Known rows, with every way that one mark hangs from another
J_500(J_459 J_584(J_157 J_993)): [+5.64, +2.80, +0.64, +0.80, +2.60, -2.05, -0.88, -0.51, +2.09, +0.18, +0.62, +0.35, +3.84, -3.67, +0.39, +4.18, -1.06, +3.52, +7.33, -1.59]
J_157(J_584): [+3.99, -0.50, +3.45, -1.95, +2.30, -2.07, -2.11, +0.92, -2.02, -0.08, +0.17, -1.98, +2.04, -0.35, +0.11, +2.46, +8.86, +2.99, +3.59, -1.51]
J_157(J_584(J_500 J_993(J_459))): [+5.06, +1.33, +4.48, -1.85, +2.11, -2.23, -1.83, -0.75, -0.90, -0.30, -1.99, -2.71, +3.88, -0.87, -0.98, +4.54, +5.47, +4.56, +3.33, -3.19]
J_584(J_500): [+3.47, +1.09, +2.16, -3.15, +2.59, -2.20, -1.21, +0.87, -0.14, +1.88, +0.07, -1.61, +2.95, +0.60, +0.43, +3.47, +2.62, +3.85, +5.06, -2.99]
J_500(J_459 J_584(J_33 J_157)): [+3.72, +1.17, +0.74, -2.48, +1.98, -2.12, -3.65, +1.72, +2.23, +0.67, +1.64, +1.53, +5.48, -1.86, +1.67, +1.36, +0.56, +4.31, +7.85, -1.89]
J_993(J_584): [+4.58, +1.50, +1.91, +0.97, +2.36, -2.90, -3.13, -2.04, -1.69, -1.54, +0.94, -1.38, +0.21, +0.35, +1.24, +3.18, +3.16, +2.50, +5.58, -1.87]
J_993(J_459): [+2.78, +1.34, +4.89, +0.37, +2.67, -2.03, -1.34, -0.60, -2.09, -1.76, +0.08, -2.08, -0.64, +1.37, +0.70, +1.82, +2.88, +3.76, +4.69, -2.59]
J_157(J_584(J_33 J_500 J_993(J_459))): [+3.81, +0.68, +4.63, -3.89, +1.61, -2.03, -3.00, +0.51, -0.57, -0.04, -2.06, -1.66, +5.60, -0.92, -0.10, +3.77, +5.07, +5.03, +3.71, -4.42]
J_677(J_584(J_33)): [+4.65, +0.84, +3.14, -0.48, +1.57, -1.24, -3.60, -0.86, -0.34, +0.26, +0.98, -1.61, +3.15, -1.34, +1.38, +3.70, +2.24, +1.39, +5.08, -1.22]
J_157(J_584(J_33 J_779 J_993)): [+4.11, +0.31, +4.73, -3.83, +1.81, -0.63, -2.51, +2.47, +0.03, +0.23, -1.38, -1.15, +4.07, -2.50, +0.65, +3.99, +6.92, +2.46, +3.88, -5.36]
J_584(J_33 J_157 J_500(J_459) J_779): [+2.34, +2.33, +2.05, -6.74, +1.97, -1.25, -5.05, +5.43, +5.32, +3.52, -0.21, +1.86, +7.52, -1.96, +1.15, +3.35, +2.39, +4.92, +7.00, -6.17]
J_500(J_459 J_584(J_33)): [+4.49, +0.71, +0.19, -0.95, +2.26, -1.94, -2.39, +1.68, -0.51, +1.13, +1.89, -0.43, +3.87, +0.23, +2.78, +1.61, +0.27, +3.71, +7.30, -1.01]
J_584(J_33 J_157 J_500 J_993): [+2.32, +2.32, +3.35, -5.72, +1.70, -1.74, -2.19, +1.02, +3.70, +1.27, -1.54, +1.56, +6.83, -3.49, -0.60, +4.89, -0.64, +4.42, +5.79, -6.85]
J_779(J_584(J_157)): [+2.85, +1.87, +1.62, -0.87, +2.86, -1.98, -3.26, -0.98, +1.52, -0.79, +0.94, +0.91, +2.33, -0.33, +1.29, +2.19, +5.77, +3.04, +6.29, -5.02]
J_459(J_500(J_584)): [+3.98, +1.23, +0.80, +1.67, +2.26, -3.57, +0.01, -1.39, +0.44, -0.91, +0.63, -2.53, +0.06, +0.73, +0.83, -0.06, +5.58, +4.44, +7.01, -0.77]
J_157(J_584(J_500)): [+4.25, -0.14, +3.13, -3.75, +2.17, -2.34, -2.91, +1.22, -0.91, +1.25, -0.45, -2.04, +4.50, +0.03, -0.38, +3.26, +8.41, +4.22, +3.74, -1.92]
J_779(J_584): [+3.70, +1.40, +0.96, +0.43, +3.13, -1.76, -2.38, -1.18, -1.21, -0.07, +1.33, -1.05, +0.62, +1.45, +2.03, +2.10, +5.87, +2.32, +5.64, -3.89]
J_779(J_584(J_993)): [+4.62, +2.31, +1.09, +1.58, +3.10, -1.36, -0.77, -2.04, -0.69, -0.39, +0.33, -1.06, +0.81, -0.20, +1.31, +4.19, +3.50, +1.71, +5.48, -5.35]
J_500(J_459 J_584(J_33 J_779)): [+4.87, +1.12, +1.01, -1.52, +2.39, -1.11, -2.87, +3.07, +0.80, +1.52, +1.52, -0.58, +3.71, -0.25, +3.20, +1.57, +1.24, +3.64, +7.43, -2.60]
J_677(J_584(J_33 J_157 J_779 J_993)): [+4.94, +2.70, +4.72, -1.57, +1.41, -0.34, -3.89, -0.32, +4.02, -0.09, -0.86, +0.34, +4.81, -5.11, +0.41, +5.81, +0.94, +1.69, +5.64, -4.90]

Rows
[+3.24, +3.38, +6.39, -1.42, +2.52, -0.90, -1.62, +0.06, +2.64, -2.12, -1.76, +0.01, +1.42, -3.14, -0.59, +4.29, +0.66, +3.69, +5.45, -6.99] -> J_584(J_157 J_779 J_993(J_459))
[+3.52, +2.48, -0.17, -3.21, +1.57, -3.26, -6.50, +1.14, +3.08, +1.00, +0.42, +1.45, +6.56, -1.33, +1.27, +3.67, +2.14, +4.88, +7.16, -3.49] -> J_993(J_584(J_33 J_157 J_500(J_459)))
[+2.69, +2.39, +3.74, -3.21, +1.41, -3.51, -6.95, -1.38, +1.85, -2.20, -0.71, +0.69, +4.77, +0.03, +0.81, +2.15, +1.82, +6.03, +6.33, -4.97] -> J_993(J_459 J_584(J_33 J_157 J_500))
[+5.08, +0.88, +4.52, -1.85, +2.38, -0.82, -1.14, +1.11, -0.47, -0.01, -1.27, -2.02, +2.07, -2.25, -0.29, +4.54, +7.53, +2.35, +3.54, -3.95] -> J_157(J_584(J_779 J_993))
[+5.25, +2.88, +0.46, -0.70, +2.82, -1.77, -0.08, +1.40, +0.89, +3.09, -0.42, -1.66, +4.05, -1.31, +0.10, +6.53, -0.04, +3.32, +5.55, -3.03] -> J_584(J_500(J_459) J_993)
[+5.92, +3.66, +4.38, +0.72, +1.76, -1.87, -3.20, -3.33, +2.88, -0.89, -1.38, -1.29, +4.36, -3.61, -1.41, +6.59, -0.05, +3.59, +5.20, -2.84] -> J_677(J_584(J_157 J_500 J_993(J_459)))
[+4.49, +2.72, -1.13, -1.41, +2.65, -1.43, -2.98, +1.06, +1.42, +3.11, +0.19, -0.12, +5.77, +0.06, +2.39, +4.91, +2.68, +3.45, +6.61, -6.06] -> J_779(J_584(J_33 J_500(J_459) J_993))
[+1.58, +2.56, +3.19, +0.15, +1.19, -4.39, -5.57, -1.92, +2.61, -3.92, -0.72, +0.08, +1.68, -0.34, +0.49, -0.10, +5.63, +6.05, +7.15, -3.92] -> J_993(J_459(J_500) J_584(J_33 J_157))
[+2.68, +3.64, +5.10, +0.23, +2.15, -2.07, -0.83, -0.02, +4.37, -2.27, -2.26, -0.42, +0.44, -2.85, -1.24, +2.97, +3.99, +4.75, +6.30, -6.66] -> J_584(J_157 J_779 J_993(J_459(J_500)))
[+2.93, +1.90, +1.75, -4.31, +1.44, -3.28, -6.23, -0.32, +2.45, -0.29, -0.18, +1.36, +5.91, -1.12, +0.78, +3.09, +2.86, +4.65, +6.51, -4.61] -> J_993(J_584(J_33 J_157 J_500))
[+5.99, +2.49, +3.37, -2.01, +1.61, -0.35, -3.23, -0.10, +2.64, +1.82, -1.16, -2.02, +5.27, -2.86, +0.90, +6.66, +0.57, +2.09, +5.23, -4.50] -> J_677(J_584(J_33 J_500 J_779 J_993))
[+3.48, +2.06, +3.33, -5.26, +2.13, -0.53, -1.64, +2.48, +2.46, +2.53, -1.62, -0.64, +5.10, -1.42, +0.89, +5.04, +0.35, +3.38, +5.30, -7.69] -> J_584(J_33 J_500 J_779 J_993)
[+2.31, +1.38, +2.41, -1.91, +1.60, -2.90, -2.49, +0.96, +4.38, -0.85, -0.13, +0.19, +2.73, -1.32, +0.98, -0.76, +5.57, +5.26, +8.07, -4.13] -> J_459(J_500(J_584(J_33 J_157 J_779)))
[+3.85, -0.09, +1.53, -4.74, +1.78, -2.22, -4.30, +3.96, +0.11, +3.33, +0.12, -1.04, +7.09, -0.11, +0.64, +3.21, +7.17, +4.62, +4.67, -2.11] -> J_157(J_584(J_33 J_500(J_459)))
[+3.06, +2.14, +3.98, +1.07, +2.20, -3.29, -1.90, -1.03, +2.90, -2.97, -0.47, -1.28, +0.15, -0.11, +0.29, -0.69, +4.86, +5.95, +7.13, -3.64] -> J_993(J_459(J_500(J_584(J_157 J_779))))
[+5.44, +3.16, -1.60, +0.69, +3.21, -1.70, -1.51, -0.34, +1.05, +2.57, +0.28, -1.10, +3.80, +0.08, +1.63, +5.54, +2.93, +3.18, +6.35, -5.13] -> J_779(J_584(J_500(J_459) J_993))
[+3.04, +2.74, +1.44, -4.53, +1.83, -1.49, -2.76, +2.91, +4.36, +2.92, -0.92, +1.76, +7.63, -3.50, -0.16, +5.54, -1.18, +4.40, +6.50, -5.78] -> J_584(J_33 J_157 J_500(J_459) J_993)
[+3.55, +0.22, +5.17, -1.99, +1.60, -1.50, -2.51, +0.22, -1.82, -1.52, -1.42, -1.49, +3.30, -1.31, -0.01, +3.16, +5.33, +3.75, +3.57, -3.97] -> J_157(J_584(J_33 J_993(J_459)))
[+2.25, +2.28, +4.98, -4.47, +1.89, -0.32, -2.49, +2.32, +3.76, -0.09, -1.26, +1.70, +4.23, -3.97, +0.20, +4.14, +0.56, +2.70, +5.91, -7.95] -> J_584(J_33 J_157 J_779 J_993)
[+3.10, +1.27, +0.94, -3.81, +2.17, -1.87, -3.17, +3.67, +1.17, +4.03, +0.66, -0.43, +5.94, +0.59, +1.63, +3.38, +1.42, +4.15, +6.21, -3.40] -> J_584(J_33 J_500(J_459))
[+2.03, +1.90, +3.81, +0.64, +1.71, -2.45, -0.33, -0.29, +0.62, -1.58, -1.54, -1.56, +0.79, -0.51, +0.14, +2.21, +2.38, +4.47, +5.78, -5.07] -> J_584(J_33 J_993(J_459(J_500)))
[+3.94, +2.52, +2.92, -1.52, +2.21, -2.38, -5.01, -0.64, +2.02, -2.05, +0.12, +0.53, +1.29, -1.71, +0.85, +3.08, +4.15, +2.96, +6.32, -4.28] -> J_993(J_584(J_157 J_779))
[+3.87, +1.32, +3.06, -2.31, +1.86, -1.66, -1.67, -1.00, +1.62, -1.36, -0.12, +1.09, +4.68, -3.30, +0.57, +2.63, -1.55, +3.82, +6.83, -4.28] -> J_500(J_584(J_33 J_157 J_993))
[+3.49, +2.66, +4.00, +0.43, +2.08, -3.36, -4.75, -3.04, +0.14, -4.24, +0.00, +0.05, +0.72, -0.58, +0.34, +2.08, +2.50, +4.45, +6.07, -3.18] -> J_993(J_459 J_584(J_157))
[+2.68, +0.98, +3.12, +0.98, +1.85, -3.50, -1.70, -1.35, +0.03, -2.50, -0.04, -2.16, +0.55, +1.62, +1.20, -1.33, +3.89, +5.88, +6.84, -2.42] -> J_993(J_459(J_500(J_584(J_33))))
[+2.69, +2.35, +3.16, +0.88, +1.54, -3.40, -5.05, -0.70, +1.36, -2.99, -0.70, -1.82, -0.05, +1.42, +1.81, +0.03, +6.01, +5.27, +6.73, -4.86] -> J_993(J_459(J_500) J_584(J_33 J_779))
[+3.64, +0.70, +6.09, -3.16, +1.78, -0.94, -3.13, +1.42, -0.51, -1.27, -1.89, -1.67, +3.31, -1.58, +0.54, +3.17, +6.20, +3.78, +3.71, -5.46] -> J_157(J_584(J_33 J_779 J_993(J_459)))
[+3.48, +2.90, +4.68, -2.38, +2.55, -0.60, -0.97, +0.93, +3.10, -0.51, -1.25, +0.57, +2.12, -4.03, -0.58, +4.97, +1.54, +2.38, +5.42, -6.53] -> J_584(J_157 J_779 J_993)
[+3.90, +0.25, +3.37, -4.70, +1.57, -1.65, -2.47, +1.15, +0.09, +1.58, -1.60, -1.22, +6.62, -1.89, -0.25, +4.48, +5.35, +3.86, +3.80, -4.33] -> J_157(J_584(J_33 J_500 J_993))
[+4.60, +2.30, +2.73, +0.21, +2.27, -3.64, -4.48, -2.83, -1.11, -1.90, -0.29, -2.30, +1.53, +1.77, +1.04, +3.06, +2.20, +5.02, +5.56, -2.84] -> J_993(J_459 J_584(J_500))
[+3.97, +0.25, +2.41, -5.44, +1.84, -1.25, -4.80, +5.18, +1.41, +3.52, -0.39, -0.96, +6.89, -0.33, +1.41, +3.26, +7.94, +4.51, +4.85, -3.60] -> J_157(J_584(J_33 J_500(J_459) J_779))
[+3.15, +1.62, +1.52, +0.35, +2.03, -3.76, -0.83, -1.40, +2.64, -1.59, +0.37, -0.71, +1.17, -1.09, -0.32, -0.14, +5.79, +5.20, +7.48, -1.43] -> J_459(J_500(J_584(J_157)))
[+7.18, +3.00, +2.92, +0.07, +2.10, -0.74, -1.88, -1.16, +2.14, +1.54, -1.05, -3.03, +3.58, -2.58, +0.12, +7.40, +1.10, +1.81, +4.79, -3.42] -> J_677(J_584(J_500 J_779 J_993))
[+2.76, +1.29, +2.56, -2.83, +1.58, -2.80, -5.68, -0.66, +1.10, -1.96, +0.49, +1.49, +3.60, -1.48, +1.26, +2.40, +2.83, +3.39, +6.40, -3.86] -> J_993(J_584(J_33 J_157))
[+3.16, +2.70, +3.63, +2.81, +2.37, -2.84, +1.01, -1.61, +0.10, -1.88, -1.38, -2.59, -1.26, -0.58, -0.68, +2.83, +3.45, +4.11, +5.44, -3.61] -> J_584(J_993(J_459(J_500)))
[+2.86, +2.18, -0.45, -3.60, +2.23, -2.08, -5.57, +2.11, +3.55, +2.71, +0.81, +1.94, +7.16, -0.16, +2.04, +2.68, +4.25, +4.69, +7.40, -5.96] -> J_779(J_584(J_33 J_157 J_500(J_459)))
[+4.03, +2.53, +1.43, -2.42, +2.03, -3.53, -4.75, -1.37, +1.97, -0.75, +0.07, +0.43, +4.24, -1.26, -0.04, +3.87, +2.88, +4.42, +6.11, -3.30] -> J_993(J_584(J_157 J_500))
[+5.62, +3.04, +0.24, -0.87, +2.56, -2.54, -4.47, +1.06, +1.43, +1.70, +0.49, -1.45, +3.13, +0.29, +1.84, +4.42, +3.36, +3.78, +6.45, -3.07] -> J_993(J_584(J_500(J_459) J_779))
[+4.97, +1.13, +3.81, -1.08, +1.71, -0.45, -4.13, +0.52, +1.09, +0.58, +0.51, -1.67, +2.96, -1.30, +1.87, +3.87, +3.05, +1.28, +5.37, -2.77] -> J_677(J_584(J_33 J_779))
[+3.17, -0.73, +4.86, -4.93, +1.76, -1.04, -3.96, +3.29, -0.46, +0.46, -0.30, -1.03, +3.93, -0.59, +1.28, +1.75, +9.05, +3.09, +4.09, -4.20] -> J_157(J_584(J_33 J_779))
